Every row comes from one small tree of marks. The marks that hang from a mark follow it in brackets, in alphabetical order. Every link used is in the known rows. Which tree was each row made from?
(in the rows, 128 means zero)
Known rows
R(A K(F)): [ 94 142 121 117 141 141 151 138 161 127 114 125 100  71  94 149  83 144
 185 115 113 126 151 119  98 147 146 135 120 114 149 166 142 119 110 168
 122  97 160 138 127 142 103 177  67 109 139 154 140 143 137 119 123  96
 133 159 194 167  94 158 151]
X(E(K(F R))): [177 165 134 159 105  91 172  88 128 132 135 101 143 171 134  77 113 139
 130 161 125 151 105 119 104  85 150 121 131 151 124 123  82 107 139 107
 133 100 176 112  99 171 113 137 106 101  78 140 159 107 115 148 139 132
 119  97 141 155 109  90 112]
N(K(R) X(E)): [137 165 130 152 120 132 160 129 102 111 156  98 113 175 149 146  95 127
 104 147 161 153 121 151 144 101 104 164 119 163 141 123 124 142 104 130
 188 103 135 106 162 116 128 110 137 141  83 137 169 123  91 113 150 124
  88 110 124  94 125 160 103]
R(K(E(X) F)): [ 97 107 127 119 119 164 129 134 195 115 158 152  97  84 119  96 163 105
 160 109 141  99 128 131 146 150 102 154 164 120 115 100 160  54 137 154
  77 111 159 150 150 166 145 139  76 113 157 128 136  92 162 134 164 147
 149 149  97 195 122 199 106]
S(F(K(R))): [152 172 103 120 148 105 192 116 130 121 114 109 162 172 110 139  89  83
 130 136 106 139 120 100  99 132 139  94 121 118 136 131  77 174 108  94
 118 142 135 126 123 131 116 142 121 154 112 156 113 115 128 169 110  70
 145 126 137  97 125  92 143]
A(R): [177 143  66 119 157 121 160 162 164 135  96  83 138 155  92 166 139 156
  89  82  96  39 140  98  84 121 139 119 102 112  96 147  71 116 181 157
 133 100 124 139 142 112  19  86 121 151 147 110  94 126 114 141 124 114
 160  95 169  95 142  81 180]
Q(Y(K)): [146  96 124  82 161 110 103 182 151 113  93 103 161 139  81 177 120 139
 118  91 130  87 141 142 141 155 194  94  99 131  57 112 117 117 167 133
 143 189  74 163 173 134  82 132 143 138 240 117 104  66 119 156 144 127
 184 178 127 100 150  83 173]
X(E(K)): [199 114  96 168 160 102 179 143 142 143 138  74 143 165  79 158 119 145
 117 136 101 108 107 135 121 106 136 128 132 126  79 119  83 103 173 123
 150 109 122 151 121 158  55  67 117 136 131 108 134  96 142 114  81 146
 150 137 170 127 121  91 121]
F(K S): [124 139  74 117 158 110 191 164 153 115 100 133 118 125 152 167 128 104
 164 124  75 125 119 177 103 164 101  84 106 139 101 161  94 134 116  85
 154 135  60 122 148 125  84  83 125 133 186 144 108 124 155 166  88 147
 139 151 147 104 163 109 181]
F(K(E R)): [141 156 148 124 122 109 139 128 120 171 125 132 136 151 127 116 163 122
 117 137  82 134 115 114 128 160 118 102 131 136 118 163 131 126  88  76
 132 139 134 110  97 115 124 129 117 124 103 121 113  99 138 135 113 143
 107 112 110 148 119 131 132]
X(E(K(N R(A)))): [175 105 147 182 134  97 139  81  99 193 114 107 142 162 102  86 114 148
 128 182  92 174 115 148 101  94 136 124 116 122 157 187 131 121 116 105
 131  73 167 123  72 138 103 150 130  98  70 113 166 169 104 112  95 125
 120 127 191 137 115 115 121]
Q(Y): [167  97  85 126 178 129 146 156 188 126  89 114 144 133 109 170 114 140
 107 117 117  60 103 124 124 128 162 108 112 109  77 131  85 133 166 155
 159 147  67 167 170 131  72  98 143 116 218 117  71  94 108 148 129 127
 165 165 138 117 136  74 172]
S(F(K(E N(X)))): [107 138 148 127 127 128 108 121 131  71 167 157 114 126 157  85 165  94
  86 144 126 146 126 109 152 122  96 102 170 124 153  90 127 176 101 110
 110 177 106 155 101 104 202 106 188 183 119 139 129 139 145  92 100 116
 127 139  78 107 125 139  31]
K(N): [161  78 115 130 158 142 134 118 126 138 114 126 146 131 107 165 150 150
  94 128 138  79 104 136 119 115 134 113 121 112 113 125 118 134 183 155
 133 114 112 138 113 100 103  71 164 136 141 108  99 164 102 140 132 129
 138 110 141 124 162  94 148]
X(E(K(F N R))): [162 123 155 154  82  91 135  67 105 144 137 127 138 161 151  41 151 145
 121 176 141 165 110  97 118  75 143 101 140 160 156 129 116 109 139 108
 123 100 183  98  76 162 147 131 136  97  69 135 164 148  96 132 162 127
 117  76 122 161 124  80  89]
R(A K(E(X) N)): [111  52 139 153 168 166 109 133 157 160 132 151  95  76  85 108 156 111
 167 138 119 128 142 170 133 144  83 155 139  96 146 150 208  70 102 158
  91  94 146 155 119 128 122 160 101 113 139 108 133 163 148  99 121 143
 154 182 149 171 130 218 111]
Y(K(N) Q): [118  67 120 120 141 123  73 152  81 148 144 102 172 124  76 194 167 170
 107  90 186 126 172 144 175 160 175  99 125 157  86 116 154 134 173 122
  92 180 108 107 127 117 125 130 172 159 158 104 121 109 111 154  84 137
 133 123 120  62 133 108 173]
Y(K(F N R) Q): [100 105 156 117  87 100  70 105  62 154 148 128 168 125 126 101 163 153
 116 120 217 170 162 109 165 145 191  94 125 185 138 125 154 133 148 108
  73 172 158  67 109 134 179 194 152 125 108 129 157 117  76 170 136 115
  96  78  83  97 125 111 167]
N(K(R)): [130 150 129 117 129 126 162 134  91 131 114  99 144 165 136 177  76 129
 128 132 137 119 100 120 115 124 105 164  93 113 115 129 101 143 136 137
 159 112 152  98 157 104 119 108 122 121  85 118 116 138 121 162 148 103
 120  98 148 136 124 127 164]
A(R(K)): [131 142  85 115 160 119 157 177 168 116 117  70 110 133  66 169 120 151
 110  69 117  56 194 104  81 138 124 105  96 134  98 154  91 107 131 177
 130 125 146 139 159 135  27 122  80 156 152 114 115 116 137 137 125 108
 181 126 174 131 141 122 181]
F(K(E) S): [122 133 110 123 139 106 155 156 177 125 116 144 100 115 179 142 163 120
 152 125  53 123  95 162 127 189  91  91 134 133 106 161 121 114 105  77
 147 160  64 143 131 136 121  77 128 117 162 118 101  99 189 150  85 185
 116 141 113 138 149 133 144]
F(K): [149 142  92  93 160 125 177 155 123 145 118 113 142 134  91 178 121 112
 144 125 105 117 128 137 108 150 121 101 125 126  90 144 100 137 141 106
 136 130  87 130 125 107  65  87 119 157 175 144 103 108 136 124  97 127
 143 147 153 100 141 101 161]
L(N): [158 131  85 145 168 148 165 118 140 151  79 138 165 139 113 214 110 119
 117  90 115  91 124 108 106 116 131 127 131  83 112 105  89 164 166 131
 114 130  90 148 123 133  73  74 126 156 150 128  59 162 141 122 103 147
 165 132 128 117 164  53 181]
N(K X): [122 146 113 101 134 162 140 157  89  88 147 116 117 121 126 180  74 117
 125 109 162 105 137 146 122 108  88 167 112 113 110  70 107 157 147 159
 175 127 104 129 177  96 139  71 144 162 127 137 128 136 136 105 129 117
 120 139 138  98 118 144 121]
S(F(K(E))): [137 153 113 131 143 123 163 150 174  96 146 119 135 150 124 134 138 108
 120 128  71 100 103  92 146 158 129 111 159  96 109 107 110 159 126 108
 117 172 118 152 117 135 122  95 143 153 125 132  93  95 180 140  67 114
 137 139 108 132 110 114  89]
N(K(E R(A))): [123 147 172 135 123 134 126 121 112 166 111 111 117 139 146 144  85 155
 150 147  75 151  82 123 138 155 109 187 113  75 150 161 152 137  85 128
 160  96 169 117 135 102 135 150 114  85  47 105 132 132 159 126 119 130
  83 115 164 174  75 179 129]
S(F(K(N(X)))): [114 135 114 104 138 135 137 119 114  66 159 148 130 122 132 108 125  71
 105 138 154 140 157 123 116 113 100  98 138 137 155 101 112 191 120 125
 115 154  84 138 112  95 170 103 185 194 140 168 121 167 116 113 104  73
 141 151 108  68 147 113  84]
N(X): [169 137  83 138 158 149 139 130 113 113 127 128 145 124 108 173 104 107
 104 119 148  84 145 175 110  96 125 143 128 109 117 106 105 147 157 137
 153 111  86 155 151  89 117  77 140 168 155 119 112 129  99  95 118 115
 133 141 149  81 137 126 150]

Write each row's tree
[108 118 135 109 104 159 134 145 154  96 158 162 109 110 168 107 160 110
 172 128 135 110  84 112 170 150  79 213 176 108 103  63 160  82 158 150
 109 111 154 122 152 148 148 103 123 118 119 142 124 108 168 143 180 158
 125 101  77 167 100 182  79] => N(K(E(X) F))
[106 139 145 138 125 162 139 131 140 121 111 138 131 134 166 197 117 157
 129  98 110 117  86  67 152 133  88 161 138  77 104  88 129 152 121 145
 126 160 128 134 129 141 124  80 133 136  98 121  73 156 196 111 114 181
 130 111  92 182 132 109 108] => L(N(K(E)))
[122 133 173 137 123 117 107  95  99 188 112 148 119 135 126  76 164 134
 141 173  75 178 125 126 123 164 122 103 130 125 170 207 168 141  65  83
 117 106 154 113  67 101 148 153 125  94  87 123 132 156 121 110 110 135
  91 121 140 146 113 153 111] => F(K(E N R(A)))
[114 137 143  77  97  94  84 130 129 119  99 135 151 141 130 100 119 126
 126 113 153 136 137 103 137 133 210  90  98 153 116 122 111 118 143 119
 130 177 134 108 157 147 136 208 121  95 182 133 143  74  93 188 202 109
 153 134  88 130 135  86 164] => Q(Y(K(F R)))
[113  56 122 146  99 142 108 106 189 104 121 204  88  81 231  48 217  94
 150 155 121 109  78 170 152 147  99 140 174 125 152 107 169  75 161 131
  97 106  99 143 132 159 182 100 157  82 144 125 117 161 147 175 179 170
 118 111  56 171 167 158 109] => K(E(X) F(S) N)
[ 76 127 144 139  92  94  91 164 158 124 144 142 136  82 182 131 190 175
 143  87 132 136 119 154 188 211 183  97 150 159 103 122 152 108 142  97
 103 195 105 126 164 172 182 143 134 107 141 106 139  64 173 186  85 186
  80 114  73 120 109 148 146] => Y(K(E F(S)) Q)
[112 189 135 163 108 151 163 104  97 117 134 127 127 171 169 166  76 120
 109 123 164 169 133 116 128  79  98 154 123 145 157 108 122 181  90 128
 154 117 131 105 139 133 135 112 139 163  78 152 140 177 109 102 145 152
 111 104 100  98 148 107 115] => L(N(K(R) X(E)))
[104 193 144 126  83 126 144 109 115  94 171 126  89 147 192  98  92 140
 118 152 173 166 112 128 141  93 126 161 137 161 168 113 123 144 113 137
 169  95 170  93 143 127 160 128 133 124  72 167 190 135  90 127 185 120
  61  81  95 105 105 152  84] => N(K(F R) X(E))
[142 185 118 168  94 135 155  87 127 111 138 148 133 128 160 106 115 114
 125 127 150 166 151  96 118  60 118 130 154 141 131  66  86 150 128 116
 100 132 113 141 101 174 134 117 128 162 118 171 143 156 134  65 108 165
 150 130 106 124 136  72  86] => L(N(X(E(K(F)))))
[123  73 193 105  97 102  33 126 129 139 107 136 143 157 133  83 185 154
  76 121 139 119 118 122 168 142 178  89 116 143 122 133 151 101 113 111
 135 200 130 129 118 127 169 175 165  98 174  80 123  95 109 153 180 143
 149 130  68 157 156 104 109] => Q(Y(K(E N R)))
[170 136 112 139 127 131 154  85 104 171 101 142 151 126 105  68  90  45
 215 166 108 175 140 149  78  90 127 178 128 106 152 121 131  96 135 112
  81  53 172 119 126 164 117 194  69  99  91 159 151 134 117 123 136  89
 166 142 185 155  98 146 152] => E(K(F R(A)) X)
[158 122 160 120  84 102 115  61  71 134 115 149 145 148 150  57 128 113
 122 154 146 149 116  73  97  62 128 105 121 149 158 110  98 116 149 124
 110 106 176  95  80 139 176 143 134  98  73 136 141 165 111 137 157 105
 145  91 129 187 123  78 118] => E(K(F N R))
[119 150 139 124 135 131 116  90  50 152 125 154 124 117 124  78 110  87
 146 179 125 199 172 159  85 118  98 114 107 146 193 192 143 169  59  97
 131  89 124  96  87  78 162 174 135 140 104 162 156 179  74  77 120  96
  98 148 154  78 131 141 142] => F(K(N(X) R(A)))
[100 170 100  92 123 128 145 162 177  96 129 102  93 114 104 120 137 158
 129  67 133  64 177  67  86 129 139 101 118 147 125 140 102  93 139 184
 113 113 165 121 143 150  58 148  79 139 147 146 137 119 128 142 155 112
 153 103 157 143 132 118 160] => A(R(K(F)))
[123 173 138 128 123 148 138 128  64 135 123 120 122 122 139 158  44 112
 150 144 125 167 141 164 106 115  99 184 100 107 169 141 120 176  86 138
 172  80 144 110 159  87 153 163 118 126  71 133 153 154 103  98 124  86
 103 139 185  96  94 175 138] => N(K(R(A)) X)
[123 123 133 153 170 144 125 147 172 150 122 112 103  92  79 162 114 169
 149 107  74 110 130 149 128 165 126 143 119  80 128 176 164 110  96 147
 131 110 152 165 136 134 107 145  73 112 127 104 120 114 172  90  80 130
 131 175 181 180  90 188 130] => R(A K(E))
[ 95  75 153  62 110 111  57 136 144  89 116 147 135 120 128  90 157 148
 124 106 180 114 134 101 154 132 196  81 125 157 114 114 136 111 167 147
 121 192 106 122 127 145 148 166 162 115 210 134 131 112 106 161 198 133
 163 142  82 128 149  77 115] => Q(Y(K(F N)))
[105 143 133 118 104 107 103 134  80 157 137 110 179 125 100 142 135 150
 136  96 187 154 173 119 148 166 206 117 125 168 114 131 135 131 153  99
  89 171 154  81 143 146 152 200 123 129 115 128 152  69  93 178 121 112
 108  99 109  83 105 116 189] => Y(K(F R) Q)
[163  40 113 149 146 159 112 116 157 153 127 159 130 119 122  99 197  97
 117 145 135  89  97 161 153 125  96 164 168  93 111  98 167  75 179 141
  98 107 115 156 108 116 128  72 161 127 144  91 104 138 129 127 147 149
 154 123  95 142 157 158 110] => K(E(X) N)
[110 173 173 142 105 148 102 123  86 138 142 130 108 123 165 119  79 124
 145 152  99 165 117 144 136 138  95 197 113  97 174 142 149 157  60 120
 161 100 156 117 143  91 189 161 129 109  47 118 152 136 142  81 121 118
  75 128 141 136  83 206  95] => N(K(E R(A)) X)
[130  62 142  77 141 114  62 159 132 111 102 122 151 133 104 135 141 149
  95 109 162  99 140 129 153 134 181  84  95 137  84 119 132 112 161 147
 130 197  79 140 140 126 113 133 166 124 237 111 102 105 109 149 159 133
 182 168  97  99 170  84 144] => Q(Y(K(N)))
[104 116 126 163 156 150 127 130 130 124 163 120  80  90  86 122 105 151
 124 141 148 152 181 182 122 116 112 124 122 157 172 180 179 135  88 164
 147  86 129 152 118 121 118 143 123 132 141 132 174 172  90  63 107 122
 104 179 172 102 132 174  94] => R(A K(N(X(E))))
[ 81 164 157 110  80 158 100 129 123  67 177 158  83  92 198 108 130 144
 134 126 148 130 106  97 165 127  93 187 159 123 140  64 128 137 126 145
 150 131 144 119 144 115 202 105 140 134  86 138 142 118 161  97 152 148
  81 102  74 149  98 173  50] => N(K(E F) X)
[ 87 106 168 149 129 155  77 125 128 134 157 152  73  64 117 106 130 143
 129 125 123 145 164 156 126 134  94 133 136 118 181 151 178 129  75 152
 134 104 125 159 111  95 182 152 119 130 126 107 148 162 133  55 102 130
 114 177 149 153 113 210  73] => R(A K(E N(X)))
